Every row comes from one small tree of marks. The marks that hang from a mark follow it in brackets, in the order of their numbers. Every link used is in the known rows. Which tree was each row made from?
In the rows, 128 means zero.
Known rows
z244[z914]: [116 104 116 113 144 137 102  95 129  99 133 108 127 106 104 112 116 139
 129 125 106 109 106 132]
z260[z513]: [125  87 109 166 134 113 136 151 129 102 151 110 120 160  91  74 104 127
 115 116 118 139 136 157]
z446[z530[z316] z753]: [116 140 105 202 153  67 171 157  91 187 186  68 134 141 135 118 102  82
 136 173 126 119  83 159]
z446[z753]: [128 127  92 153 137  87 144 161 114 132 156  94 128 149 112 113  92 108
 144 114 123 108 120 146]
z513[z244]: [135 101 111 125 101 108  94 133 141 116 163 135 128 133  83 134 117 131
 125 127 120 112 132 102]
z446[z753[z244[z914]]]: [105 125 125 113 165 149 143 160 110 110 130 129 108 112 117  88 128 119
 143 114 111 115 114 147]
z260[z513[z149 z244]]: [132 102 132 157 112 120 124 133 151 105 162 125 123 145  96 111 129 121
 138 139 123 161 160 117]
z244[z753 z914]: [123 102 121  92 149 152 115  76 133 105 158  95 140  89 152 106 111 136
 128 134 101 105  78 137]
z255[z446[z753]]: [139 165  96 145 128  62 143 194 112 133 142  93 134 137 112 177  84 129
 156 122 122 120 147 153]
z753[z244[z914]]: [102 112 125 100 149 170 107 128 128  98 111 161 102  97  96  87 131 149
 130 109 117 118 114 136]
z446[z530]: [119 127  90 194 106  82 138 148 129 143 143 108 119 173 103 124  85 124
 125 136 142 134 122 133]
z255[z446[z753[z244[z513 z914]]]]: [104 169 153 123 170 132 137 187 111 123  85 143 129  96 130 164 123 118
 120  95  99 130 134 169]
z149[z513[z260]]: [149 104  94 125  94 138  99 128 118 115  90 131 129 175 109  99 149 145
 113  94 183 110 150 115]
z513[z149 z244[z753]]: [136 131 117 112 103 124 107  97 156 130 175 127 137 105 141 143 115 128
 149 137 127 127 115  99]
z753[z244[z513]]: [100 129 119 147 136 135 103 160 135 131  91 190 112 126  93 101 109 123
  95  64 127 120 119 152]
z316[z530]: [102 131  91 168 110  79  72 110 135 145 142 106 117 154  96  89  90 127
 137 112  76  95 146 117]
z255[z149 z446[z753[z244[z914]]]]: [116 195 135  92 159  85 176 192 104  96  96 171  84  96 104 160 114 145
 188 144 100 137 160 187]
z149[z513[z244[z753 z914] z260]]: [156  75 143  59 104 197  96  79 129 105 135 117 152 121 165 116 184 142
 102 140 139 112 119  89]
z244[z513[z260] z753 z914]: [141  93 159  93 156 182 114  55 133 134 105 109 165 109 176 119 141 139
  82 110 123 110  88 125]
z255[z149[z513[z244 z260]] z446[z530 z753]]: [167 187 119 153  70  40 187 210 100 140 107 141 113 199 124 207 145 126
 162 179 162 154 209 130]
z446[z530 z753[z244[z914]]]: [100 137 120 168 152 132 172 180 108 135 135 115 100 145 128  99 116 106
 135 145 124 144 117 146]

Write each row's tree
[139 184 105 136  66  43 158 179 124 121 133 159 105 150 139 198 116 126
 153 175 128 152 160 153]	z255[z149[z513[z244[z753]]] z446[z530]]
[132  58 161  98 145 171 131 102 140  89 194  96 143 102 148  92 143 122
 104 167  78 139 106 128]	z260[z513[z244[z753 z914]]]
[116 134 166 107 151 200 111  86 141 129  50 173 126 108 130 114 163 149
 115  84 158 140 141 111]	z753[z244[z513[z149 z260] z914]]
[134 102 100 105  84 133  96 130 132 109 162 137 133 126 137 116 140 113
 113 118 130 106 112 117]	z149[z513[z244[z753]]]
[133  89 141  74 131 160 104  81 142 107 181 109 149  82 147 127 132 132
 120 155  89 108  88 106]	z513[z244[z753 z914]]
[160 120 131 117  93 134 102  98 152 138 132 134 143 141 106 148 147 154
 146 133 167 134 168  59]	z513[z149 z244 z260]
[171  83 135  82  98 144 114  97 145 142 169 125 158 129 148 132 136 156
 113 142 144 112 128  73]	z513[z244[z753] z260]
[ 84 151 147 128 158 173 103 107 142 117  71 173 111  91 115 115 137 123
 120  82 120 139 116 142]	z753[z244[z513[z149] z914]]
[157  87 112 109  73 145  89 130 127 112 116 146 135 166 104 119 169 142
 109 115 167 113 162  83]	z149[z513[z244 z260]]
[157 106 161  66 123 185 112  42 157 126 146 109 157  95 167 146 166 155
 141 159 139 131 124  68]	z513[z149 z244[z753 z914] z260]
[133 178  95 197 116  37 174 210 108 156 145  77 128 176 124 192  74 115
 151 150 133 142 151 152]	z255[z446[z530 z753]]
[123 138 151 186 164 125 175 167  90 213 115 132 136 148 152 105 143  95
  91 133 156 133 106 146]	z446[z530[z316] z753[z244[z513[z260]]]]
[108 146 145 118 158 157 110  55 145 128 114 112 146  84 174 136 120 113
 121 104 107 124  78 148]	z244[z513[z149] z753 z914]
[166 120 139  94  97 148 116  77 158 144 155 126 153 123 154 147 145 152
 144 143 162 130 138  69]	z513[z149 z244[z753] z260]
[114 112 139 109 161 156 109  72 134 119 127 113 149  87 165 122 115 115
  92 106  87 109  66 156]	z244[z513 z753 z914]
[118 220 107 172 122  22 211 244 104 143 110 171  75 162 103 171  83 130
 182 157 134 159 180 183]	z255[z149 z446[z530 z753[z244]]]
[122  94 156 133 136 161 120  99 148  87 156 107 127 116 110 108 149 122
 135 159 102 159 147 117]	z260[z513[z149 z244[z914]]]
[125 147 141 137 127 159 113 121 146 152  53 190 122 137 114 116 141 148
 117  68 177 141 154 113]	z753[z244[z513[z149 z260]]]
[149  77 136  80  97 185  84  93 124  95 111 128 141 142 117 118 193 142
 104 135 146 116 147  81]	z149[z513[z244[z914] z260]]
[138 212 146 173 129  55 209 220 105 169  61 183  99 176 129 183 112 132
 139 130 155 167 189 169]	z255[z149 z446[z530 z753[z244[z513[z260]]]]]
[137 131 162  99 152 181 117  33 147 141  94 110 160 100 188 134 147 139
 112 111 137 126  98 112]	z244[z513[z149 z260] z753 z914]
[ 77 178 159 188 192 142 165 136 101 185 120 116 119  98 160 117 144  69
 129 147 120 148  81 166]	z446[z530[z316] z753[z244[z513[z149] z914]]]
